Each row was made from one walk, in order. Every step used is in the known rows, and no mark comes twice. Write each row's walk.
Known rows:
M, Z, S, P: [-11  30  -4   9   8 -25 -27 -29   7   3 -31 -51  -6  47 -23  -9 -24  28
  22  14  43 -19]
P, F, M, Q: [ 14   2 -29  24 -13  -1  18  19  -4   2  -7  19  -4   0 -23  15 -46 -15
  17 -18 -44 -15]
C, W: [ -1  13 -15   1   8   5  16 -12  14 -20   5 -17  -1   1 -30 -11  18  11
  -2 -53  -3   8]
P, F, C, W: [  1  11 -23   0 -12  10   8 -12  31 -27  -6   0  14 -24 -28 -17  20 -16
 -13 -34 -40 -17]
S, Z: [  6  27  -4  -1  -4 -19   1 -23  28  -7  -3 -31  -1  27 -25 -20 -22  19
  27 -27  24 -21]
P, F, C, W, M: [  5   5 -15 -11 -16  21   4   0  17 -19   4  -4  11 -21 -22  -3  22  -9
 -27 -55 -59  -1]
C, F, P: [  9 -21 -28   5  10  -7  -1 -44 -18 -29 -31  11   0  17 -16 -22  -7 -16
   6 -62   3   2]
W, C: [ 10   1 -15  -8 -13  11  21 -24   3 -10  -1 -19 -10  16 -33  -8  17  18
 -15 -49 -16   1]
S, P: [ -9  18 -13   8   8  -9 -14 -26  14 -15 -16 -15 -11  41 -27 -23 -27  12
  10 -26  29 -16]
Q, M, Z, S, P, F: [-17  31  -9  11 -14 -29 -37 -12   3  11 -28 -48  -1  41 -22   1 -52  17
  18  30  14 -36]
S, P, F, C, W, M: [ -2   8 -13  -6  -7  18 -24 -14  17 -15  -1  -7  10 -13 -19 -20   1 -19
 -30 -52 -30 -19]
Q, M, Z, S, P, F, C, W: [-15  26 -10   9 -11 -12 -33 -19   9  -8 -16 -36  10  -8 -24  -6 -18  -1
  -1   9 -15 -34]
P, F, C, W, M, Z: [  6  -4 -13  -8 -13  10  -6   8   4  -6   8 -27   5 -34 -16  23  29   9
 -18 -28 -74 -12]
Q, M, Z, S, P: [-18  27  -2  11  -2 -30 -27 -18  -6   1 -21 -52 -13  46 -27   3 -42  33
  23  15  29 -18]
P, F: [  0  16 -23   3 -13 -10   3  -7  22  -9 -19  -7   4  29 -24  -9 -18   4
   9 -16 -12 -20]
S, Z, M: [ 10  29   1  10 -13 -10  10   1   7   4   3 -13   8  44 -22  -7 -22  28
  32 -46 -12 -23]
C, F: [  2  -1 -22  10  -6 -11   1 -27  -5 -21 -12   3  -3   9 -22 -21  -6   3
  -5 -46  -6  -1]
W, C, F, M, Z, S, P: [ 10 -19 -12  21  -1 -12 -12 -38 -32   2 -22 -23  -8  -9 -23 -18 -16  -4
 -24 -16  -8 -26]
C, W, M, F: [  5   7 -18 -14 -11  19  -8   0 -19 -12  25  -9  -1  -6 -18  -2  26  -5
 -11 -62 -42  17]
F, C, W, M, Z, S, P: [ -7  16   6  -6   1   4 -25 -20  -1  -8  -7 -46   0  -1 -20  -4  15  16
 -11 -28  -3  -5]
M, Z, S: [ -4  25  -6   4  -5 -25  -3 -12   8  -2 -25 -47  -5  39 -25   7  -5  36
  27  12  16  -7]

Which walk is each row?
[ 11  -8 -23  23   4 -19   8  16   6  -1 -14 -12  -1  -4 -22  27 -20   8
  17  21 -50 -34] -> P, F, M, Z
[-11  27  -3   7 -11 -28  -4  -6  -7  -5 -16 -50  -9  39 -28  19 -20  38
  32  13   0  -2] -> Q, M, Z, S
[  2   8  -6 -10   2  21  12  -2   1  -8  18 -22  -6  -1 -25   3  20  15
 -12 -73 -19  21] -> C, W, M
[ -3  11 -27  -1 -17   2  -2  -5  -8 -41  21   9   1 -21 -26  -4  17 -17
   0 -33 -64   4] -> Q, M, F, C, W
[ -3  11 -12   9  -2 -19   4   3 -10  -9   0 -38 -18  19 -24  35 -15  42
  24  -1 -26  -4] -> Q, M, Z
[ -5  26  -8  -5 -24  19 -29 -15   0   5  -7  -9   8  -4 -19 -16 -21 -23
 -20 -52  -9  -5] -> Z, S, P, F, C, W, M, Q
[  4  -4 -10  -5  -4   8 -30  -6   5  -2   2 -28   2 -25 -13  10   8   3
 -22 -27 -44 -25] -> S, P, F, C, W, M, Z
[ -5  16 -23   3 -28 -11  -7  -3  -9 -42   8  12  -1   8 -22   2  -3 -10
  17  -9 -58  -6] -> Q, M, F, C
[-16  36  -4   5   1 -16 -19 -34  19  -8 -31 -28   0  56 -29 -37 -31   6
  14 -13  58 -12] -> Z, S, P
[ -9  23 -12   6  -6 -13 -31 -25  23  -5 -28 -33  15  -4 -21 -18  -1  -7
  -4  10   0 -36] -> M, Z, S, P, F, C, W
[  8  -4  -7  -8  -2  12   4   4  -4 -18  14 -29  -6 -27 -20  25  40  28
 -12 -46 -60   4] -> F, C, W, M, Z
[  0  18   2 -10  -1   3  -2  -5  -7   6  -1 -56  -2   6 -22  14  22  32
  -2 -32  -7  12] -> C, W, M, Z, S
[ 26 -40 -21  20   0  -3  19 -10 -36  -7  -1  -6 -14 -35 -22  13  11   5
 -25 -35 -60 -14] -> W, C, F, M, Z
[  3   8 -27  -4 -11   3   0 -12   5 -39   9  11   8 -20 -22 -19  36 -22
  -2 -34 -51   1] -> M, F, C, W
[  4  10  -7  24   8 -25  11   1   2  -7 -24 -32  -5  18 -30  14 -17  21
  28  24  -6 -13] -> F, M, Z, S
[ -6  13 -21   5  -4   4 -19 -27  34 -21 -12  -1   9 -12 -23 -32  -1 -21
 -17 -34 -16 -30] -> S, P, F, C, W
[ 19 -23 -13  17 -10  -9  14 -22 -35   0 -17 -20  -5 -19 -29   2   6   2
 -20 -16 -35 -11] -> W, C, F, M, Z, S
[  0  14   2  -9  -7   5  -2  -5   0 -12  -2 -42   5  -9 -22  12  34  22
  -8 -28 -32   9] -> F, C, W, M, Z, S
[  7  12 -12  -4 -17  12   7   7 -17   5  10 -11 -19  21 -17  25 -20  21
   8 -64 -20  24] -> W, M, Q
